What can hang from each mark
K930: K799 K904
K503: K523 K534
K904: K930
K523: K72 K503
K799: K523 K645 K672
K645: K564 K799

Each row was made from one small tree. The marks that hang from a mark follow it in brackets, in the order of their numbers. Every link used is in the known rows. Write each row's tree.
Known rows
K930(K799(K523(K503)) K904): [.03, -.21, .04, .18, -.08, -.34, .00, .01, .14, -.01, .07, -.02, .09, -.03, .02, .30, .14, .13, -.05, -.05, .03, -.10]
K930(K799(K523(K72) K672) K904): [.09, -.21, .13, .22, -.07, -.27, .16, .13, .30, -.02, .14, -.01, .01, -.05, .02, .19, .02, .10, .04, .02, -.03, -.20]
K799(K523(K503(K534)) K672): [.17, -.23, .02, .64, .01, -.12, .03, .04, .01, .04, -.13, -.13, -.03, -.05, .04, .05, -.02, .07, .01, .20, .06, .20]
K930(K799): [-.01, -.02, -.04, .32, .01, -.26, -.06, -.09, .06, -.08, .07, .15, .06, -.01, .01, .01, .07, .05, -.10, -.03, -.01, -.25]
K645(K564 K799(K523 K672)): [-.03, -.14, .15, .24, -.03, .03, .19, .09, .00, .17, .00, -.15, .10, -.05, .04, -.10, -.25, -.08, .42, .02, -.06, .32]
K645(K799(K523(K72))): [.08, -.04, -.06, -.29, -.06, -.06, .12, .03, .09, .16, -.07, .05, -.09, .03, .02, .03, -.18, -.05, .16, -.09, -.01, .23]
K930(K799(K672)): [.01, -.08, .07, .66, .03, -.23, .06, .12, .10, -.08, .07, .13, .06, -.05, .01, -.03, .03, .08, -.09, .07, -.04, -.30]
K645(K564 K799(K523(K72) K672)): [.03, -.11, .13, .15, -.03, .02, .23, .03, .17, .18, .02, -.09, -.01, -.04, .05, -.16, -.25, -.10, .44, .00, -.06, .31]
K904(K930(K799(K523 K645 K672))): [.06, -.08, -.09, -.03, .04, -.17, .02, .12, .00, .03, .05, -.11, -.05, .00, -.04, .12, -.06, -.09, -.19, .05, -.01, -.05]
K523(K72 K503): [.12, .01, -.07, .24, .00, -.14, .03, -.10, .39, .08, -.06, .10, -.27, -.01, .02, -.11, .15, .03, -.08, -.03, .09, .07]
K503(K523(K72)): [.03, -.06, -.14, -.22, -.08, -.01, .12, -.07, .12, .04, .05, -.23, -.09, .03, -.03, -.14, .00, -.06, -.08, -.08, .12, .05]
K904(K930): [.08, .00, -.12, -.47, .02, -.02, -.01, .09, .02, .05, .09, -.08, -.07, .04, -.06, .04, -.05, -.07, -.19, -.03, -.01, .02]
K904(K930(K799(K645 K672))): [.04, -.06, -.06, .12, .05, -.13, .03, .23, .09, .01, .06, -.06, -.07, .00, -.05, .03, -.03, -.10, -.24, .09, -.02, -.12]
K930(K799(K645) K904): [-.06, -.16, .12, .33, -.08, -.19, .03, .25, .24, -.04, .01, -.05, .00, -.03, .01, .21, .10, -.04, -.06, .10, .00, -.15]
K645(K564 K799): [-.06, -.03, .11, .07, -.05, .04, .10, .05, .10, .14, .02, -.04, .06, -.02, .03, -.16, -.17, -.11, .33, -.03, -.06, .27]
K930(K799 K904): [.00, -.14, .10, .13, -.09, -.24, .03, .16, .25, -.06, .13, .04, .07, -.03, .00, .18, .10, .09, -.07, .00, -.02, -.24]
K523(K72): [.09, .08, -.02, -.21, .00, -.01, .06, -.13, .32, .03, .04, .08, -.21, .02, .01, -.13, .01, -.05, .04, -.05, .00, -.02]
K799(K523(K72) K645 K672): [.03, -.14, .07, .39, .03, .04, .18, .11, .08, .10, -.17, -.23, -.21, -.05, .04, .05, -.13, -.16, .16, .17, .02, .20]
K645(K799): [.02, -.04, .00, -.02, -.06, .00, .10, .24, .06, .10, -.07, .09, -.03, .02, .00, -.03, -.14, -.03, .06, -.01, -.02, .14]
K799(K523 K645(K564) K672): [-.09, -.18, .17, .60, .04, .08, .13, .06, -.12, .10, -.13, -.37, .01, -.08, .05, .05, -.15, -.18, .32, .20, .00, .30]
K904(K930(K799(K523))): [.09, -.03, -.17, -.41, .03, -.23, -.06, -.09, -.03, .01, .13, -.02, .00, .04, -.04, .13, -.02, -.03, -.19, -.10, -.01, -.08]

Write each row's tree
[-.06, -.22, .13, .89, .04, .00, .11, .08, -.07, .14, -.21, -.37, -.03, -.10, .06, .04, -.05, -.13, .23, .21, .06, .37]	K799(K523(K503) K645(K564) K672)
[.09, -.05, -.08, -.04, .04, -.18, .03, .16, .09, -.01, .15, .02, -.02, .00, -.05, .01, -.02, -.01, -.25, .02, -.03, -.19]	K904(K930(K799(K672)))
[.02, -.18, .05, -.06, -.09, -.29, .01, .01, .11, -.03, .12, -.03, .12, -.02, .01, .31, .07, .08, .01, -.05, -.01, -.14]	K930(K799(K523) K904)
[.20, -.11, -.16, -.08, -.13, .00, -.04, -.13, .32, -.02, -.01, -.24, -.15, .07, -.01, -.23, -.02, -.12, -.13, .16, .13, .18]	K503(K523(K72) K534)
[-.05, -.10, .19, .43, -.04, .08, .22, .23, .14, .13, .03, -.07, .07, -.06, .03, -.21, -.21, -.08, .33, .09, -.08, .22]	K645(K564 K799(K672))
[.05, -.04, -.16, -.26, .03, -.19, -.06, -.02, -.04, .04, .04, -.10, -.05, .03, -.04, .16, -.03, -.12, -.19, -.02, .01, -.02]	K904(K930(K799(K523 K645)))
[-.02, -.13, .14, .46, .04, .08, .17, -.01, .12, .13, -.11, -.32, -.14, -.08, .06, -.05, -.14, -.22, .35, .16, -.01, .29]	K799(K523(K72) K645(K564) K672)
[-.07, -.22, .27, .71, -.06, -.13, .15, .35, .30, -.03, .06, -.15, .04, -.10, .02, .09, .03, -.04, .08, .20, -.04, -.13]	K930(K799(K645(K564) K672) K904)
[-.05, -.03, -.02, .25, .02, -.23, -.05, -.29, .08, .01, -.02, -.05, -.03, -.02, .05, .04, .01, -.13, .16, -.02, .01, .00]	K930(K799(K523(K72) K645(K564)))
[-.01, -.17, .14, .47, -.03, -.03, .18, .11, .04, .19, -.04, -.14, .07, -.06, .05, -.10, -.18, -.04, .35, .03, -.02, .37]	K645(K564 K799(K523(K503) K672))
[.07, -.15, .04, -.15, -.09, -.30, .04, -.07, .26, -.01, .13, .01, .02, -.01, .02, .24, .06, .07, .04, -.08, -.01, -.15]	K930(K799(K523(K72)) K904)
[-.11, -.08, .04, .10, .02, .05, -.04, -.20, -.18, .11, -.14, -.34, .01, -.03, .05, .12, -.09, -.23, .32, .04, .03, .37]	K799(K523 K645(K564))
[-.02, -.11, .04, .13, -.05, -.05, .06, -.09, -.01, .19, -.05, -.10, .07, -.02, .05, -.04, -.13, -.07, .35, -.07, .01, .41]	K645(K564 K799(K523(K503)))
[.12, -.19, .02, .43, -.06, -.08, .13, .27, .07, .14, -.15, -.01, -.04, -.01, .03, .00, -.15, .01, .06, .13, .02, .27]	K645(K799(K523(K503(K534)) K672))
[-.04, -.08, .06, -.12, -.05, .00, .08, -.11, -.04, .17, .00, -.10, .11, -.01, .04, -.05, -.20, -.11, .41, -.08, -.04, .37]	K645(K564 K799(K523))
[.02, -.09, -.10, .34, .01, -.36, -.10, -.21, -.05, -.02, .01, .08, .07, -.02, .03, .14, .10, .08, -.08, -.08, .05, -.10]	K930(K799(K523(K503)))
[-.03, -.08, -.01, .27, .02, -.05, -.01, -.28, .10, .16, -.18, -.27, -.17, -.03, .07, .04, .02, -.21, .26, .01, .09, .42]	K799(K523(K72 K503) K645(K564))
[-.09, -.13, .01, .44, .02, -.04, -.05, -.19, -.13, .14, -.21, -.33, -.02, -.04, .06, .12, .01, -.18, .22, .05, .09, .43]	K799(K523(K503) K645(K564))
[-.04, -.13, -.07, .35, .02, -.07, -.05, -.06, -.16, .12, -.27, -.25, -.09, -.02, .04, .21, .03, -.12, .04, .06, .11, .34]	K799(K523(K503) K645)
[.07, -.18, .02, .38, -.04, -.08, .19, .29, .00, .16, -.13, -.01, -.01, -.02, .02, .04, -.15, .03, .08, .05, .01, .23]	K645(K799(K523(K503) K672))
[.08, -.01, -.18, -.34, .03, -.18, -.04, -.06, .07, .04, .06, -.07, -.12, .03, -.03, .11, -.02, -.13, -.17, -.05, .01, -.02]	K904(K930(K799(K523(K72) K645)))
[.11, -.05, -.11, -.08, .01, -.17, -.01, -.29, .07, .10, -.07, -.04, -.13, .01, .04, .08, .05, .02, .06, -.10, .08, .20]	K799(K523(K72 K503))
[.05, -.28, .12, .50, -.07, -.32, .12, .21, .19, -.01, .08, -.03, .09, -.07, .02, .25, .09, .16, -.04, .06, .01, -.15]	K930(K799(K523(K503) K672) K904)
[.01, -.03, .05, -.19, -.05, .00, .11, -.17, .12, .18, .01, -.08, .00, .00, .05, -.10, -.20, -.13, .43, -.10, -.04, .36]	K645(K564 K799(K523(K72)))
[-.11, -.11, .23, .86, .04, .16, .16, .30, .09, .05, -.11, -.28, -.05, -.10, .03, -.11, -.10, -.19, .20, .28, -.03, .16]	K799(K645(K564) K672)
[-.09, -.07, .00, .39, .02, -.23, -.07, -.24, -.08, -.01, -.03, -.08, .06, -.03, .04, .10, .01, -.11, .14, -.01, .01, .01]	K930(K799(K523 K645(K564)))
[-.04, -.18, .09, .52, .04, .05, .13, .21, -.14, .08, -.20, -.29, -.06, -.06, .04, .14, -.13, -.13, .13, .21, .02, .21]	K799(K523 K645 K672)
